Each row was made from one walk, in order. Every step used is in the known rows, and no mark comes twice. Write each row's walk.
Known rows
dumor tavav: [  6  10  -3   8 -11 -11   4  -1  -8  -1 -27  -7  10   6  -1   4  -2   7
  -5  -6  -1  25  24   4  19  11   6 -32   0  -5 -24 -20  18  -3  25 -31
   0  35   0   0 -30   3   8  -1  16   0  -5]
tunu tevoti razu savi: [ -9   0  -8 -37   2  18  22  15  -7 -10  38   2  11 -24  22  -9  14   8
  37 -22  24  23  -6  -1 -18  -4 -18   5   0   0   1  22  14 -11  15   2
  22   4 -19  27 -10   6   5   5  -9  14   1]
guzin gopo zazi dumor: [ -9  20  22  37   3 -12 -26  -8   4   9 -40 -16 -33  23   9 -13 -27  -8
 -18  16  -8  23 -25  10  16  34  28  12   9  -1 -19 -27  13  -2  32  -9
 -49  -2  33 -19  16   4 -32   2  52  -7  11]
razu savi guzin: [  3 -17  -3  14  19  -1 -10 -15   0 -31   8   5   5 -20   3   8   7  -4
 -11   9  -8  -2   2 -10   9  -2  -6   8  -7  13  21 -15   2 -28 -16  16
  26  -2 -10  -4   6   2  13   5 -39 -10  -7]
dumor tavav vese: [  3 -11   3   5 -32 -11  39  -5 -20  16 -14 -25  19   8  18   2  -3   3
  12  12   3  15  31  -2   5   5  12 -29  -4 -14 -12   5  -2  26   0 -32
   5  52   3  11 -26   7  17  -5  19  10 -17]
dumor zazi gopo tunu tevoti razu remu: [  1  -9 -14 -48 -10  19  15   3 -36  55   4  21 -17 -29   4 -27  -5  15
 -16 -38  12  30  -2   5  17 -15  10 -14  28 -11 -16  11  15  33  58   5
  39  21 -21  -1   7  17 -17 -10  16  30   7]
vese tavav dumor: [-19   5  -1 -12  -7 -17  25  13   0  -4 -15 -38 -13 -10   0  40  -4 -21
   7   2  -1 -12  34  -9   2 -18  25 -21 -13 -18 -16 -28  18 -10 -21 -25
 -15  39  13   6 -16  -6 -11  10  -2  19 -20]
gopo guzin savi: [-10 -12  -4  13 -14 -14 -24 -18  14 -31  -5 -19  -8  13   0 -23  11  -6
  -6 -16 -22   8 -16  -5   8 -27   0  -4  21   6   1 -35 -18 -44 -14 -28
 -13   9   9 -23  17 -26  -2  10 -45 -11  -9]
givi tevoti: [  2  -2   5   5   1  -8  18 -16  -3 -18  35  -5   8  20  18  16  -1 -18
 -11 -18  -1   4  -8  22  47  23  14 -19 -14 -20 -16 -35  13 -20  12 -24
  24  30   6 -22 -27   6  17   3  13   1  -4]
remu razu savi gepov: [  5 -10  24 -36  23 -11 -27  21   2 -35  19  16  21   0   1  -3  -4   9
  16 -13   9 -21   5   0 -17 -11  -9  -8 -14 -13  -3  10   1  -2 -41 -13
   4 -24  -5   6 -19   6  12  16 -41 -29  22]
tavav dumor zazi gopo: [-29   5   3   7  -7 -28  20   3 -13  40  -7  -5   3   4   8 -16 -22 -34
 -22   5   8 -20  13  15  12 -10  35 -25   4 -12 -30  -3  10  21  12  -2
   1   1  12 -27  16  17  23   8  11  17 -22]
givi tevoti razu savi guzin gopo: [ 10   2 -18  18  29  32 -11  10   1  19  45  22   8 -16  -5  26   2   5
  -5  15   3  -3 -29  -3   9  30 -28  35 -22  24  21  24  10 -19  -8  18
  28 -19 -20  15   2  -6  -9  -9  12   2  -5]
dumor zazi gopo guzin: [-15  17  11  20 -18 -23  -4 -20  -1  45 -28   1 -10   6   2 -47  -8  -4
 -37   2 -18   4 -13  21  11 -12  21  -6  24  -2 -23 -14  -1  13  32  -3
   2  15   7 -41  36   3 -14   7  -2   9 -12]
givi tevoti razu savi: [ -5  -4   9 -13  15  11  17  15  -7  -5  57  -3   8 -11  14  11  13   4
   6 -19  14  -4 -18  16   4  12   9  10 -10  17  -6  13   8 -19  -5  -8
  23   2  -7  13 -37   7   8  15   9  10  -8]
zazi gopo guzin savi: [-16  -2 -13  18 -11 -16 -15  -8   9   0 -13  -9 -25  15  -6 -26  -3  -2
 -21  -8 -20 -14 -29  -2   3  -4   5   4  23  -3 -14 -24 -18 -14  -3 -26
  -3  -1  12 -27  32  -7 -19   8 -44 -25 -20]
razu savi guzin gopo zazi vasu: [  2   0  -3  29  42  12 -40 -10   4  -5 -17  18 -33 -19  -3  16 -11 -12
 -14  14  -8   5 -14   7  -4  44  24  19  -9  18   3 -22  19  -8 -32  25
 -28 -23  -3   6   9   1 -13 -23  13 -25  26]
vese tavav dumor zazi: [-19  20   0 -10 -17 -15  12  -2 -14  23 -25 -28  19 -19   9  13  -4 -29
  -8   2   3 -11  42   3   7 -34  38 -33  -8 -26 -18 -22  22   2 -20 -12
 -19  34  -7  -4 -13  -8   3  17  23  33 -13]
gepov savi guzin gopo: [ 15  12 -17  39  21   8 -11   2   9 -21  11  26   0 -19  -2   4  -5   0
 -20  13 -12  13  -9   0   5   0 -27  17   2 -15   4 -23   5 -11 -12  14
   4 -16   2  -9  38  -7  -1 -14 -13 -15  -5]
razu savi gepov: [  1  -5  17 -19  14 -11 -12  -4  -7 -35   5  -6   3 -10   8 -14   4  -6
 -14  -7  -9   7  -3  -7   8  -1   9   9 -10 -12  -5  -8  -3  -8 -30  -9
  14 -15  -2   6   4  -3  17  15 -36 -18  19]
tunu tevoti razu savi guzin gopo zazi dumor tavav: [  7  14 -22  15  -2  22 -29   4  -9  46 -24   3   8 -24 -10 -10 -12   2
  21  29  31   7   0 -23 -28  34 -17   1 -11  12  20  61  11  25  30  31
 -30 -29 -29  53 -10 -10 -53 -25  58   2  25]
tavav dumor zazi gopo guzin savi razu: [-37   6  13   5 -12  -5   3   3   2  15  -2  -3   1  14 -11 -22  13 -20
 -12 -18 -16 -45   5  16 -20 -46  27  -1   9   5 -12  17 -33  15 -20   7
 -18 -34   5 -36  38  -2  21  12 -25  10  -8]
remu razu savi guzin gopo tunu tevoti: [ 19  -8 -34 -22  32  23 -29   9   6  -9  29  50  23  -7 -28  26 -16  17
  42  23  24   5  14   3 -16   1 -32  23  -4 -10  33  17 -11 -17   2  32
  19 -13 -20  11  -4  -6  20 -26 -28 -15  22]
guzin savi razu tevoti tunu: [ -5  12   3 -39 -11   9  33 -10  -1 -45  17  -3  13  46  -7  18  29  -2
  17 -25   0 -21  -3  -4   4  -7   1   8   6  14  11   5 -11   2  -8 -15
  31 -17  11  -6 -17   7  51  15 -28  10 -13]
gopo tunu tevoti givi: [  8 -38 -15 -60 -24 -23  45 -11   2 -23  20 -30   6  13   5 -10  -5   9
  14 -17   8  51   4   7  12  -3 -11  -2  13 -34   3 -34 -18 -13  51   6
  26  34  -2   9 -15 -10  25  -8  17  16   2]
remu razu: [ -2  -2  25 -11   3  -5  -4  15   9 -11   7   9  15  20   7   1  -7  15
  16 -16   9  -8   9   7   0 -10  -7 -26   5 -11 -10 -19  18  -8   4 -24
  -6  20   4 -26 -16  15  -3  14 -17 -11  -6]
savi guzin gopo tunu tevoti: [ 13  -4 -33 -10   1  11  -3 -23   2  -9  10  24  -8   1 -17  18 -15   2
   7  33   0  43   1  -9  20   7 -24  24   7 -27  27 -26  -3 -14  37  19
  32  19  -2 -10  18 -11  10 -36 -14  -2  15]
vese tavav: [ -3  13  -3   1 -12  -4  12  -7  -2 -10 -21 -23 -13 -12   4  27   1   3
  -9 -14  -7  11  18  -1  13  -4   7  -9  -2 -22 -14 -44  28 -14  -4 -24
  -1  43   3  -6 -16  -4 -32  11   5   3 -12]
gepov savi razu: [  0  11  33 -12  14  11  23  20   5 -48  22  10   6  -5  13   2  35  13
  -3 -47  -3   1  12  22  -9 -29   1   6   2 -22 -24 -30  -9  10 -14 -11
  -5  -6  27 -13   0  24  22  15 -13  -7   5]
givi tevoti tunu: [ -3  12   6 -16   7 -14  41  -5  -6 -11  43 -15  14  48  12  18  -5 -15
 -14  -4   1   1 -14   2  47  14  23   5   0 -20  -7 -36   6 -11  28 -30
  32  29  20 -13 -16  19  19  -7  26  21 -17]
gepov savi razu remu: [ 17  -1  19 -11  31  26  13  22  -7 -40  19  20  -2 -28  17  13  46  15
 -15 -76 -20   5  12  15  12 -21   6  -2  -2 -10 -23  -8   7   9 -14 -10
   4 -15  15  -1  -2  24  17  16 -14   0  11]
remu razu tevoti: [  3  -6  13 -26 -15 -16   5   4   8 -15   2   9  15  17   7   9 -12  10
  40   6   7 -18  10  13   9   8 -16 -47 -11   3   2   7  13  -8   7 -18
  22  18   5 -15 -49  16  29  17 -35  -8  -9]
guzin gopo zazi: [  3  26  18  12   7   2 -30 -18   6   6 -21   8 -40  21  11  -5 -22  -4
 -40  12 -13  37 -15  13  24  37  12  19  17   6 -16 -13  40  -8  17  -5
 -20  16  19 -10  14  -3 -25  -4  28   0   9]

Which walk is each row?
[ -2 -18   3  -9   7  13  -3   7   4  -1  21  -1  -7 -29   3  -1  11  14
  -3   9  -3   0  -9 -26 -24 -13 -17  21   2  28  25  -2   1 -20  -5   9
  26   2 -15   8   1  -3 -14   4 -32   6 -13]
tevoti razu savi guzin
[ 10  -5 -17  -1  29  26 -13   7  -4  11  54  20 -13 -14 -21  35  -5  18
  -5  18   6  13 -21  -4  11  14  -8  47 -11  34  28   5 -18 -23  -7  28
  38   1  -4  13 -15 -13   5 -16   1   2   1]
givi tevoti razu savi guzin gopo tunu
[ -4 -10  31  21 -39 -26  20 -13 -18  29 -45 -51   2  16  23 -22 -15 -15
   3  19  14   4  19 -10   5  10  52 -43  -2 -11 -14   2 -20  38   7 -24
 -44  34  22   8 -29  13 -30  -6  63   4  -1]
gopo zazi dumor tavav vese
[-10   3  -1 -42 -20   7  34   6  -2   6  28  -6  -2  -4  22 -10  10   9
  26 -21  19  32 -10 -11 -10  -9 -23 -17   3 -17  -2  -4  20   2  39 -21
  26  25 -11   2  -5  10  -6  -9   7  19   1]
tunu tevoti razu
[-20  12 -16  36 -19 -16 -29 -28  -4  21 -25  -1  -5   9  -4 -53  -7 -13
 -36  -9 -11 -15 -24  10   9 -24  18  -7  29  -6 -18  -9 -11  -3  -2  -6
 -13  -9 -10 -34  43 -14  -5   6 -17  -2  -9]
dumor zazi gopo guzin savi
[  0   8 -11 -16  24  27 -14   7  -2  25  10  20 -24 -35   2  -3  -4  -7
  23   9  15  14 -20  -3 -26  29 -11   8  -6  14   9  12  21  11 -12  31
 -13 -28 -27  29   3  -4 -28 -34  29  -5  30]
tunu tevoti razu savi guzin gopo zazi vasu
[  4  12  12  40 -27 -10   5  -2 -14  45 -56 -35  -5  22  12 -11 -27  -7
   6  40   9   8  11   3   4  37  34 -13  -2   1 -14  22  -1  47  13 -15
 -55  23  21  18  -4   9 -25 -12  79   2   7]
guzin gopo zazi dumor tavav vese
[ 12  -2 -11  26  36  13 -44  17  15  -9   7  42  25  -6 -10  23 -14  22
  12  27   4 -17   3  -4 -17  12 -34  23  -7  16  25  28  12 -15 -24  16
   1 -26 -19   2   9   3  -6  -4 -29 -24   3]
remu razu savi guzin gopo
[  9  -7  17 -15  17  24   1   3  -8 -19  -3  20  -7  -4  14  26  32  15
 -11 -50 -28  13  12   1  28  -3  -3   1   0   6 -17  -9  26  -2  19 -19
  18   5   6 -14   0  24  10  16 -16   4  10]
savi razu remu
[ 13   3  -2  44  20   5 -56  14   5  30 -40  18  18   4 -25   5 -27  12
  12  41  20 -30  16  -8 -24  34  -3  -8 -16  23  12  53  11  15  -2  20
 -58 -34  -7  26 -19   1 -44  -6  42 -29  21]
remu razu savi guzin gopo zazi dumor tavav
[-13 -10   4  -1 -16 -16 -25  -8   9 -13 -15 -11 -28  13 -11 -37  -6  -4
 -34 -12 -28 -20 -38 -16   8 -14   1  13  10 -20 -12 -19 -24   4 -22 -28
   1 -18   8 -24  38 -17 -22   0 -60 -38   9]
zazi gopo guzin savi gepov
[-17  29   6 -14 -26  -1  20 -20  -2  15 -15   8   3  38 -14 -24  11  -2
 -11  -6  -7 -36 -16  11  -8 -24   9   9  17  17   4  29 -33  29   7   1
  23 -33   1 -23  19   3  34   9 -24  22 -11]
dumor zazi gopo guzin savi razu tevoti tunu
[ 13 -13   2  19  10 -10   6  -7   7 -32  17   0   7 -22   3 -13   8  -8
 -17 -10  -9   2   3  -5  12 -26 -12 -17  -3 -25   2 -41  -6 -11 -20   5
   8   6   8 -15  18  -3   4  -4 -32 -12 -12]
gepov savi guzin
[  4 -28  -1   1  24  -1 -19   8   8 -21  13  21  23  -8  -5  12   3  10
  20  11   5 -31  11 -14 -12 -15 -23  -7  -8  11  24  11   6 -21 -22   9
   8 -10 -14  -5  -5   4   1   6 -46 -21  -9]
remu razu savi guzin
[-33  19   1   5 -25   1   3  13   0  32 -28 -16  -7  -8 -17   4  21 -20
  -9 -28 -13 -58  20   9 -32 -52  27  -2   3  -8 -16   4 -18  21 -41   0
 -34 -10  -4 -16  22 -13 -18  18 -13  16 -10]
vese tavav dumor zazi gopo guzin savi razu
[ 23   3 -33  -6  19  12   0  -4   3 -30  33  28   0 -19 -20   6  -4  -7
   8   5   9  32   0   7   6 -16 -23  19   6 -39  19 -22 -17  -5   8  29
  21  -1   3   5  21 -11  16 -31 -13  -6  15]
gepov savi guzin gopo tunu tevoti
[-35  13 -23  18 -28 -21  -8  -5  -5  39 -34 -33  -9 -10 -19 -18  -5 -33
 -20  -1 -11 -45   9   0 -15 -38  27 -14   6 -18 -16  -4 -15   0 -38  -7
 -33   4  -8  -8  25 -26 -33  16 -11  13 -25]
vese tavav dumor zazi gopo guzin savi
[-19  -1   9   3 -10 -27   8  -6 -12   8  -1 -14  23   3  16 -13  -9 -37
 -13   5   5   0  24  11  17 -28  40 -33   2 -10 -17 -18   9  -4   1  -1
 -12  16   8 -24  -1   2  39  13  12  32 -15]
tavav dumor zazi
[ -8  -6  26 -39   8  -3  -4  21  -6 -12  21 -13 -11 -15   8 -17  12  15
  -5 -19   2  13 -14 -15 -15 -15  -7  12  -3  13   0   8  -1   1 -28 -15
  26 -15  -5  17  -5  -1  -2  13 -31  -7  13]
tevoti razu savi gepov
[ -1   5 -10   8   6  26 -16   2   6  29   1   4 -14 -21   2 -14 -10  -4
  15  28  14   7 -23 -23 -31  26 -17  24  -4  13  28  32   5   5  26  37
 -23 -31 -14  27  19  -6 -53 -19  39   4  21]
tunu tevoti razu savi guzin gopo zazi dumor
[ 11  -7 -11  12  11   3 -19 -16   7  -5  -1  10 -27   2 -25  21 -17  14
 -14  26 -23  35  -1   0  21  -2  -4  35   9   7  22 -39  -8 -25  18  12
  21  19  15 -23  29 -12   5 -23 -17  -9   2]
savi guzin gopo tunu
[ 13  -2   1  57 -10  -4  -4   1 -11  34 -33 -19  10 -11   4 -18 -12 -14
  -7  42  11 -11  11 -11 -12  12  21 -14  -5 -12  -1  17 -24  51 -17  13
 -50  -4  11  31   7  -4 -32 -23  59  -9   2]
gepov savi guzin gopo zazi dumor tavav vese
[ 11   1 -26  39  29  15 -24  -8   6  -7   0  31   3 -14  -6  25 -11   5
 -12  34  -9  12  -7  -7   5  27 -18  43  -7  17  21   3  13 -24  -6  23
   7 -17 -12   6  30  -8   5  -7 -19 -13  -1]
razu savi guzin gopo
[  3  -7   8  39 -11  11  -8  13 -11  64 -34 -20  -7 -16   2 -14  -9  10
   6  52  13  -4   2 -30 -43  17  11  16  -7  36  22  64 -19  45  -7  20
 -37  -8  -9  48  -5  -5 -48 -15  58   6  -1]
tevoti razu savi guzin gopo zazi dumor tavav vese
[ 12 -37   7 -40 -24 -31  31   0  14  -8   4 -15  12  28  12   5  -6  21
  38   2   7 -19   4  12  -4  11 -34 -44 -15   8   7  20   4  -4  18  -6
  20   6  -9   0 -58   2  22  29  -6  -1 -16]
remu razu tevoti givi
[ -5   0  13 -16 -21  -4   1 -22  12 -47   1  -3  -4  17  -4   3  33   4
  25 -17 -23 -25  -7   4  -5 -19 -15 -19  -8  24  11   6 -30 -20 -20 -11
  12  -9   4 -20 -11  -7  40  15 -64  -5   0]
gopo guzin savi razu tevoti
[ 11  11  -9  60  15   5 -46  -9  -1  25 -53   2   4  -6 -16   2 -22  -5
 -15  45   4   2   1  -9   0  48  11  11 -13  22  10  24   8   9   6  25
 -49 -23  -6  29   0  -6 -35 -11  46 -18  17]
razu savi guzin gopo zazi dumor tavav
[  3  27  12  41  -9  -4 -29  -6  -3  28 -61 -15 -12  20  -7 -11 -30   1
 -13  22   0  18   3   3  21  45  26 -13   1   4 -21   0  22  15  36 -14
 -59   3  16   8 -12   1 -33  -7  80  -6  14]
guzin gopo zazi dumor tavav
[ 13 -23  14 -42 -12 -15  57  13  12 -46  20 -10  10   2  16   1  31  15
  17 -37  -3 -10   4  26 -14  -4 -27 -13 -13 -10 -11  12 -26  11  -8  12
  19 -17  11  13 -40  16  49  32  -1   9  -9]
gepov savi razu tevoti givi
[  2 -33  -8 -35 -26 -13  26 -11   7 -48   8 -21  13  21   9   4  31   7
  21 -27  -8 -19 -11   1  -7   2 -26  -8  -8  19   5  11 -20 -14  -7   0
  16 -23 -10   1 -33  -3  46  29  -7   0 -10]
guzin savi razu tevoti givi
[ -8   5  17 -17  -8   3  26  10  -5   4  51 -16  -1  12  15   8  10   4
   0 -28   5   2 -19   6  18   5  -1  -9  -9  -1 -10 -17  16  -8  16 -28
  28  26   2 -13 -28   9  -7   3  19  14 -12]
givi tevoti razu
[ 14 -14   6  40   1   1 -23  14  -6  44 -35   3  29   6  -2   4 -26   4
  28  61  26 -39  21 -14 -35  22  13 -10 -19  15  25  69 -13  45 -24  22
 -52 -20 -10  37 -15   2 -25 -17  45 -14  11]
remu razu savi guzin gopo zazi dumor tavav vese
[ -1  10  27 -25 -18   3  32 -11   5 -29   5   4  -5  12  14  15  23   5
  20 -15  -7  -3  13  14  12  11 -15 -17 -16  13   1   2   0  11  14  -7
  29  13  16 -17 -27  22  55  14 -22   5   1]
savi razu tevoti
[ 16   3 -25 -23   9  32  10  21   3  -2  49  20 -18 -34 -17   1   4  21
  16  -5  15  35  -8  -7 -15 -29 -34  26  15 -24  16  -9 -13   3   7  26
  25   0   0  14  24 -15  -6 -33  -9   5   8]
gepov savi guzin gopo tunu tevoti razu
[-15 -18 -35 -54 -35 -28  72  -1 -17  49 -11 -32   0 -15 -12  -3 -18 -17
  -1  -4  19   2  31  11 -12 -18  20 -12   5 -45 -12  -7 -18  28  22  28
   2  28 -22  23 -11 -10   0   0  52  41 -13]
vese tavav dumor zazi gopo tunu tevoti givi
[ 16   3   7  18  34  11 -57  -5  15   5  -5  42  -2  -3  -6   2 -27   8
 -12  25   0 -11  -4  -1 -14  21 -19  24   3  22  20  28  22 -11 -18  31
 -13 -19 -12   4   4  -9 -39  -4  -2 -24  11]
remu razu savi guzin gopo zazi
[ -8  12  12 -33 -17   3  22 -10  14 -37   5 -12  -3  43 -12   2  31   4
  21 -12 -20 -20 -12 -10  -2 -25  -8  14  12  25  21  -5 -37  -6  -5 -17
  24 -12  20 -14  -4  -7  43  14 -53  11 -15]
gopo guzin savi razu tevoti tunu
[  8   5 -36  -1  15  33  -3  14   3  15  29  28  10 -30  -1  12   0   9
  16  16  10  19 -15 -15 -18  16 -52  33  -6   9  29  36  18 -10  20  27
  24 -21 -33  26  23 -10  -6 -22  -5   6   7]
tunu tevoti razu savi guzin gopo
[  8  25  32 -43   7   6  60  12  -3 -45  28   4   9  26   8   5  26   5
  16 -26   7 -11  11  13  -2 -23   0   0   1  -7  -1  -6 -15  21   0  -6
  34 -12  35   2 -19  27  60  19 -14  20 -12]
gepov savi razu tevoti tunu
[  7 -15   5  -7   5  12 -31  -5   5 -33  -4   5  -8  -2   1   6  42  10
 -12 -49 -46   0 -11 -13  17 -30  -1   7  14  24   1  -6  -3 -28 -10 -23
  -6 -11   2 -11  21  -9   2  17 -49  -6  10]
gopo guzin savi razu remu
[ 16  14  -4  58   8  -3 -31   1   2  13 -39  -4   1 -13 -15 -16 -15  -6
 -22  26   5   2   1  -4   0  16   8 -12  -6 -12  -5   1  -1  20  -1  14
 -60 -21  13  18  10  -3 -42 -23  52 -18  15]
gepov savi guzin gopo zazi dumor tavav
